Each row was made from one small tree. Brackets hold a mark, then the marks that hang from it, in the order of their numbers. Every link used is in the known rows. Write each row's tree.
(in the rows, 128 means zero)
Known rows:
{z_885 {z_173 {z_969 {z_877 z_526}}}}: [117 165 135 136 162 130 168 118 199 145 144 100 116 126  96 134 120 149
 122  85 123 124 134 141 156 120 144 110  62  91 100 138 191 143 123 145
 210  89 174 122 139 108  75 170 175 163 104 164 118  98 148  72 115  95
 132 173 120 131 142  87 117 172 119  76 168 122 165 105 133 139  98 128
 138 190 120 136 151 135  94 113]
{z_526 z_123 {z_877 {z_969 z_173 z_468}}}: [156 127 153 142 137 128 171 156 137 151 113 106 175 158 177 154 111 139
 142 122 125 123  79 154 160 103 119 126  54 103 134 121 123 157 172 121
 161  66 182 145 119 140  73 119 176 171  88 132 141  83 140  51 127 141
 149 177 177 111 159  86 155 184 119  69 111  69 124 121 116 152 120 163
 124 217 161  92 159 190  71 118]
{z_969 z_173 z_468 {z_877 z_526}}: [ 98 147 154 131 134 162 192 141 148 137 104  86 146 155 138 161 104 146
 127  98 134 145 112 131 150 118 120  86  60 124 118 147 149 170 151 136
 184 113 179 139 118 114  61 157 168 126  88 167 145  87 120  59 135  85
 148 188 161 139 182  73 153 177 131  97 162  83 150 133 104 169 106 106
 132 189 153 122 149 170  60 138]
{z_14 {z_35 {z_468 z_969}}}: [ 88 154 136  93 123 159 132 118 142 130 111  84 171 158 134 108  98 133
 117 127  98  62 157 134 142 180 136 124 111 100 147 117 155  84 192 106
 130 130 161 129 107 122 154 102 149 138 149 109 125 104 143  89  88 151
 147 162 126 204 186 130 127 148  63 137 117  96 129 106 113  60  93 102
 155 121 167 100 128 116 123  87]
{z_885 {z_173 {z_969 z_468 z_877}}}: [106 169 146 127 149 148 180 142 180 136 145 109 118 136 105 128 129 140
  95  91 125 118 135 137 188 121 142 102  87  94 106 146 182 140 131 148
 195 110 167 132 130  99 101 148 168 143 106 183 108 104 130  62 108  92
 130 172 133 132 156  93 133 158 106  99 171 137 174  87 105 155  93 118
 163 211 134 129 141 151 100 109]
{z_885 z_173}: [127 160 144 132 161 141 159 131 173 144 151  98 138 142 109 124 122 130
 132  92  97 108 125 134 154 127 152 108  90  96 115 129 168 136 124 127
 172 105 158 122 121 135  98 139 178 160 118 154 135 106 143  88  97 140
 140 153 121 168 129 105 131 146 101 100 133 124 141  93 146  90  88 133
 153 157 140 133 148 104 100 108]
{z_526 z_123}: [140 146 139 122 144 133 141 132 159 160 123 107 149 160 125 127  99 122
 154 109  94  94 109 134 133 134 134 136  83 101 137 121 136 136 168 130
 160  94 185 127 119 130  88 102 201 162 109 129 138 112 156 108 119 168
 142 151 151 149 142 101 133 154 106 100 110  83 118 113 156  95 108 146
 112 150 153 110 150 127  83 114]
{z_526 {z_877 z_969}}: [150 160 137 134 153 137 141 122 166 158 118 103 173 163 154 139 106 142
 144 109 116 114  98 154 149 128 141 146  69  90 135 125 135 128 161 124
 157  73 170 116 131 136  79 118 170 194  97 121 139  99 137  76 116 145
 130 160 131 138 150  98 137 174 129  98 113  89 122 116 134 124 109 165
 111 194 141  98 156 148  85  98]
{z_969 z_468 z_877}: [105 159 156 126 137 165 166 145 152 138 113 104 148 170 124 145 101 128
 114  99 129 123 118 130 163 137 139 115  87 116 124 145 145 146 157 139
 160 128 177 126 117 111  87 124 181 144 104 165 129 110 119  86 121 103
 136 159 140 153 176  82 153 146 113 128 153  91 150 110 105 148 105 119
 126 183 160 107 142 148  65 115]
{z_969 z_173 {z_877 z_526}}: [114 147 143 135 143 146 181 116 167 151 108  91 150 151 127 151  98 138
 140  92 120 136 118 132 132 122 126  93  60 111 116 146 153 164 145 125
 196  97 177 138 121 118  54 167 169 143  94 144 145  93 136  66 126 102
 143 182 140 141 176  68 145 181 135  86 150  98 146 144 140 148 112 114
 109 172 141 130 151 158  75 138]
{z_969 {z_173 z_885} z_468 {z_877 z_526}}: [101 139 151 141 141 155 194 146 165 151 107  77 157 127 129 166 108 136
 114  95 129 160 106 137 164 100 113  79  67 129 102 163 157 170 129 145
 201 104 166 137 127 120  54 165 168 123  88 181 138  83 124  63 124  77
 154 199 158 136 175  58 151 181 117  84 178 102 158 142 111 183  98 116
 146 194 159 124 155 161  75 143]
{z_877 {z_526 z_123}}: [143 139 144 120 143 132 139 120 164 150 114  96 149 133 126 131  94 136
 165  93 106 111 109 141 105 118 121 134  54 105 134 114 148 151 179 141
 163  88 180 129 116 133  68 123 193 158  92 126 149  99 158 114 132 164
 144 161 149 137 137  95 124 178 118  94 108  68 112 133 167  91 105 151
 105 151 144 115 156 121  71 112]
{z_877 {z_526 z_123} {z_969 {z_173 z_885} z_468}}: [135 127 149 141 140 137 185 163 177 149 101  77 163 126 170 149 123 134
 134 113 130 156  82 144 151  93  99  89  50 118 120 145 150 171 160 161
 177  69 173 128 124 129  60 145 174 136  79 143 152  70 139  61 126 107
 159 209 176 106 155  69 145 202 109  49 139  71 130 153 126 151 101 155
 146 204 161 101 170 175  89 139]
{z_468 {z_969 {z_173 z_885} {z_877 z_526}}}: [ 91 149 131 127 132 127 195 112 189 169 105  78 155 106 115 142 108 126
 118 110 123 137 114 139 147 123 117  91  72  91 108 171 163 147 131 129
 207  76 173 137 133 101  63 174 159 132 110 148 119  79 136  61 110  95
 153 214 124 135 186  76 137 185 105  87 165 123 156 142 111 172 108 111
 141 182 146 132 153 155 103 139]
{z_35 z_14 {z_468 {z_969 {z_173 z_885} {z_877 {z_526 z_123}}}}}: [ 84 144 135 107 122 136 173 116 154 156 100  73 154 122 130 137  99 137
 108 134 114  99 144 138 140 123 119 106  76 109 144 169 141 124 187 117
 163 105 174 142 134 121 105 124 153 115 142 115 127  94 162  48 100 130
 141 189 142 161 196 101 139 195  78 111 136 115 152 164  89 107  98 108
 142 153 161 112 138 162 106 109]
{z_526 z_123 {z_877 {z_969 z_468}}}: [156 136 154 133 140 131 150 146 148 153 110 107 166 160 165 137 107 145
 147 116 121 121  89 154 156 117 124 148  53  98 143 117 127 137 181 132
 144  70 186 137 120 137  78 109 185 184  86 128 143  97 138  75 122 156
 138 160 164 113 144  97 144 167 125  88 102  58 124 117 127 138 120 178
 113 210 158  82 156 171  63 104]
{z_35 z_14}: [119 163 141 109 154 166 139 123 159 146 125  91 149 159 112 130 108 131
 138 105  95  98 127 125 149 146 152 118 101 111 137 137 143 119 180 121
 140 134 159 109 125 132 109  93 169 144 137 111 135 128 159  97 105 144
 136 123 121 196 165 115 129 157  94 134 118  88 142 125 138  74  83 114
 132 138 164 126 139 120  90  91]
{z_468 {z_969 z_173 {z_877 {z_526 z_123}}}}: [111 138 140 120 125 122 192 108 169 163  98  94 148 135 133 139 101 136
 141 110 129 113 117 140 122 129 111 111  42  88 132 138 149 158 162 115
 202  72 195 156 122 104  64 155 166 143 110 135 128  78 148  70 129 121
 146 209 145 120 180  77 142 180 121  86 143  96 140 141 111 155 124 120
 116 179 151 122 148 171  85 129]
{z_35 z_14 {z_468 {z_969 {z_173 z_885} {z_877 z_526}}}}: [ 75 153 134 106 126 147 167 118 166 152 102  73 153 129 128 137 103 138
  98 126 115 103 153 140 146 132 129  96  91 110 140 174 151 120 172 115
 168 114 163 128 132 112 109 130 141 115 148 109 130 103 149  44  94 114
 139 186 125 177 202 101 131 189  72 121 142 122 165 159  82 117  86  96
 149 149 160 123 140 157 114 106]
{z_35 z_14 {z_468 {z_969 z_173 z_877}}}: [ 72 161 136 104 124 160 170 116 142 146 101  81 150 159 129 124  94 137
  98 137 123  80 161 125 160 150 150 108 101 103 157 156 140 110 186 101
 149 127 165 143 122 106 129 108 132 121 163 100 120 103 149  43  90 125
 133 174 124 191 207 109 152 171  72 144 130 122 150 147  73 105 102  91
 148 159 166 110 128 165 116  96]

Which tree is each row?
[117 150 153 133 150 126 179 145 183 139 139 102 118 130 115 137 117 150
 117  86 130 126 123 139 161 105 130 105  54 101 110 135 181 159 143 156
 200  92 182 137 131 112  82 157 182 150  93 176 112  96 146  62 132  99
 132 176 147 107 143  87 125 172 110  78 158 103 158 103 121 151 105 134
 141 217 139 126 144 151  73 122]  {z_885 {z_173 {z_969 z_468 {z_877 {z_526 z_123}}}}}
[172 140 149 142 146 117 142 116 160 158 122 111 171 159 164 132 103 138
 156 112 108 105  87 157 140 115 135 151  58  91 141 113 122 131 171 119
 161  61 190 130 119 137  77 118 187 206  95 108 143  96 150  79 118 164
 134 161 153 113 141  91 143 169 127  81  99  71 112 115 141 118 122 185
  98 200 144  89 158 154  75 106]  {z_526 z_123 {z_877 z_969}}
[107 153 128 121 143 134 185 134 175 175 113  82 164 117 120 121 114 110
 125 131 106 108 109 127 158 128 130  99 101  80 117 160 153 133 130 121
 197  75 158 132 126 110  95 141 161 137 125 143 112  82 139  69  91 119
 160 193 121 162 173  93 140 167  83  91 153 131 153 126 121 138  98 112
 174 162 159 130 158 134 125 140]  {z_468 {z_969 {z_173 z_885}}}
[104 148 145 136 149 154 179 170 150 150 118  76 163 136 129 148 122 115
 115 119 108 138 101 132 177 112 121  79 110 116 117 165 154 155 131 132
 179 106 151 127 115 127  94 125 161 127 105 171 130  93 127  67 100 104
 163 180 153 167 167  77 146 158  91  92 163 109 157 120 123 148  87 111
 181 182 164 125 160 140  94 137]  {z_969 {z_173 z_885} z_468}
[ 85 134 140 109 114 132 162 122 158 145 101  75 172 131 148 137  98 143
 115 123 110 100 138 145 142 137 101  98  78 109 131 136 150 123 177 116
 174 103 176 142 122 131 116 147 155 126 127 124 124  83 150  75 110 134
 145 205 145 161 188 100 134 176  78  94 139  97 134 143 119 109 103 106
 141 147 169 101 135 149 113 117]  {z_14 {z_35 {z_468 {z_969 {z_173 z_885} {z_877 {z_526 z_123}}}}}}
[110 165 146 137 159 143 176 136 187 134 141 103 117 126 105 133 125 148
 107  91 134 133 130 140 177 121 135 102  64 104 104 140 189 148 133 152
 196 105 170 126 130 101  89 159 168 146  92 183 112  96 134  68 122  83
 133 179 135 119 149  89 131 174 114  91 171 117 163  95 113 158  97 124
 152 211 134 132 147 146  87 113]  {z_885 {z_173 {z_969 z_468 {z_877 z_526}}}}
[115 149 144 142 146 153 179 170 177 149 115  88 167 143 150 136 135 116
 116 117 120 151  88 140 181 111 126  82  88 122 117 160 155 149 131 138
 179  89 148 116 126 118  88 133 156 146  97 152 140  81 122  53 105  89
 152 195 153 143 170  82 146 173 101  74 158  92 151 125 113 157  85 130
 180 202 161 112 159 160 109 141]  {z_877 {z_969 {z_173 z_885} z_468}}
[ 75 146 132 109 111 153 152 109 146 126 100  77 165 153 144 132  98 148
 113 126 109  93 146 138 138 159 120 107  87 102 133 137 158 113 188 102
 157 119 172 142 115 128 120 139 141 134 133 115 133  84 136  72 107 122
 140 194 134 173 199 110 139 166  86 116 138  90 137 131 104 106  96  91
 138 144 159 101 128 148 108  99]  {z_14 {z_35 {z_468 {z_969 z_173 {z_877 z_526}}}}}
[117 162 127 128 163 146 161 170 179 149 131  87 145 113 106 122 125 116
 102 121 113 125 108 137 186 117 133 113 123 106 109 165 173 127 139 169
 192 104 156 108 131 105 104 119 173 141 102 174 108 100 135  86 111 102
 144 176 138 154 157  88 122 163  80  99 178 120 159 103 109 144  83 121
 188 198 151 124 157 129 109 128]  {z_173 z_885 {z_969 z_468}}
[106 163 138 119 153 151 172 142 160 145 125 107 140 151 114 133 116 137
 100 110 128 124 123 135 182 138 139 123  95 103 113 154 162 130 154 157
 181 115 178 118 133  90  97 127 165 149 103 171 108 100 122  71 129  88
 127 166 134 138 179  76 133 158 113 115 164 115 157  97  96 167 106 109
 143 207 143 117 144 162  81 117]  {z_173 {z_969 z_468 z_877}}
[ 92 130 139 102 106 143 157 111 138 133  96  80 166 151 148 133  89 145
 125 122 111  91 145 141 130 152 113 112  71 110 138 122 145 122 198 107
 157 113 193 154 114 129 115 139 154 136 130 120 133  82 152  75 119 137
 140 188 151 161 191 104 142 172  88 111 124  84 123 141 114  98 104 106
 128 147 166  97 129 158  96 109]  {z_14 {z_35 {z_468 {z_969 z_173 {z_877 {z_526 z_123}}}}}}
[150 125 152 145 143 123 177 159 149 161 116  95 176 142 171 145 115 133
 136 119 125 134  75 156 166  97 115 120  64 108 130 136 123 152 154 130
 175  57 176 141 129 139  75 131 174 178  89 142 134  82 137  52 115 130
 150 190 174 113 157  78 146 182 113  59 119  81 135 129 114 163 109 171
 140 223 169  87 159 175  80 134]  {z_526 z_123 {z_877 {z_969 {z_173 z_885} z_468}}}
[109 146 137 139 149 139 186 129 177 164 110  85 156 130 124 162 104 133
 125  96 110 144 112 132 139 107 123  85  65 107 103 167 156 166 119 138
 215  92 164 126 137 121  44 174 176 144  95 160 140  88 137  63 129 102
 148 197 136 139 170  66 139 182 127  72 169 117 151 149 142 167 104 113
 126 174 147 140 156 149  82 143]  {z_969 {z_173 z_885} {z_877 z_526}}
[ 72 163 129 104 125 149 175 129 151 157 106  78 157 135 124 128 104 127
  88 137 110  94 153 132 164 141 143  98 112 109 142 179 148 114 165 108
 167 118 161 132 132 110 124 119 145 116 154 119 122 104 151  37  80 119
 137 175 120 190 214  99 146 179  67 135 147 138 167 144  81 122  92  87
 166 152 164 115 135 160 123 115]  {z_35 z_14 {z_468 {z_969 {z_173 z_885} z_877}}}
[131 149 132 121 150 126 156 113 183 156 121 114 132 138 112 141 101 143
 132  97 121 118 124 144 135 118 131 136  62  96 116 135 163 138 168 153
 194  89 194 125 132  97  70 142 187 156  89 143 126  98 147  87 151 126
 121 166 141 108 154  82 120 179 124  86 153  97 137 126 134 137 116 133
 108 190 130 121 151 147  79 118]  {z_173 {z_969 {z_877 {z_526 z_123}}}}
[124 142 139 140 148 148 176 153 188 141 107  75 166 126 155 147 130 135
 125 106 128 167  87 146 158 100 110  91  60 121 113 154 159 161 143 149
 187  76 151 113 129 128  70 150 157 140  78 150 151  71 130  58 122  87
 154 206 159 124 164  77 136 200 106  58 162  77 145 146 117 154  85 140
 159 200 149 119 169 158 100 134]  {z_877 z_526 {z_969 {z_173 z_885} z_468}}
[ 81 151 130 111 123 149 155 138 148 145 113  69 177 136 136 127 115 122
 110 137  92  84 144 139 155 153 123  96 117  99 134 144 157  98 165 105
 157 116 151 132 115 123 144 121 136 136 146 128 125  85 142  70  83 134
 155 188 132 204 188 114 134 153  61 109 138 117 138 116 110  85  86  88
 182 133 170 104 134 124 134 115]  {z_14 {z_35 {z_468 {z_969 {z_173 z_885}}}}}
[115 153 142 127 155 123 168 153 191 155 114  96 137 113 109 147 114 133
 106 106 132 147 106 141 167 107 109 118  71 115 103 164 172 145 153 179
 213  89 187 115 136 105  74 139 185 139  83 179 112  92 141  79 142  97
 138 184 154 108 155  69 121 180 104  73 174 105 158 128 114 175 100 141
 147 209 146 121 154 149  84 132]  {z_173 z_885 {z_969 z_468 {z_877 {z_526 z_123}}}}
[ 75 140 129 111 113 148 159 112 158 140 100  70 171 133 136 137  99 140
 110 121 109 107 147 142 142 142 112  92  94 106 120 150 163 111 167 112
 172 111 166 132 117 121 119 151 144 133 133 129 126  79 143  65  92 116
 154 200 132 173 197 105 126 172  77 105 148 107 142 138 116 113  90  97
 154 144 165 110 131 136 117 113]  {z_14 {z_35 {z_468 {z_969 {z_173 z_885} {z_877 z_526}}}}}
[104 139 138 125 132 111 200 116 186 176 101  83 152 107 124 138 102 129
 124 107 129 119 114 139 131 113 103  97  55  91 112 164 153 152 141 130
 209  68 186 143 133 106  58 165 174 134 105 143 120  72 149  66 115 121
 157 217 138 118 175  73 139 186 113  76 150 109 149 145 116 170 115 126
 135 185 153 127 154 160 102 140]  {z_468 {z_969 {z_173 z_885} {z_877 {z_526 z_123}}}}
[ 77 149 137 104 110 150 159 117 135 134 108  84 170 163 139 133 102 133
 111 129 106  77 158 132 155 168 130 107 103 106 139 136 151 103 177  91
 151 125 171 145 115 119 132 131 142 135 145 117 127 101 139  69  87 122
 142 186 129 187 203 100 142 154  78 127 136 108 135 118 104 108 103  83
 144 146 163 103 126 155 114 107]  {z_14 {z_35 {z_468 {z_969 z_173 z_877}}}}
[ 85 164 136  95 128 160 142 117 148 140 109  81 150 153 116 104  96 139
 110 133  99  68 159 136 146 163 151 134 110  98 168 137 150  92 198 107
 121 121 160 120 117 113 150  72 144 128 163  95 125 110 159  71  84 155
 140 147 118 205 193 131 138 166  62 152 115 112 141 132  91  61  87 106
 158 128 161 106 132 131 124  80]  {z_35 z_14 {z_468 z_969}}
[148 132 134 134 148 133 164 128 180 148 102  98 154 143 160 140 116 149
 162 110 123 139  97 150 124 107 117 107  44 107 124 129 147 161 165 136
 173  61 177 129 120 127  55 141 172 159  84 116 159  78 153  73 133 134
 145 189 166 108 152  76 129 195 123  51 117  56 120 156 150 119 104 161
 117 186 144 106 160 164  89 138]  {z_877 {z_526 z_123} {z_969 z_173}}
[118 147 148 120 149 139 166 134 172 140 117 108 131 143 127 140 105 148
 116 100 140 133 113 143 153 120 114 128  58 104 123 138 164 152 173 166
 182  99 197 131 124 103  78 139 183 144  81 162 119 102 137  89 162 104
 126 175 156 111 161  81 127 170 121  97 154  80 140 123 106 158 118 133
 123 206 144 108 150 163  67 111]  {z_173 {z_969 z_468 {z_877 {z_526 z_123}}}}
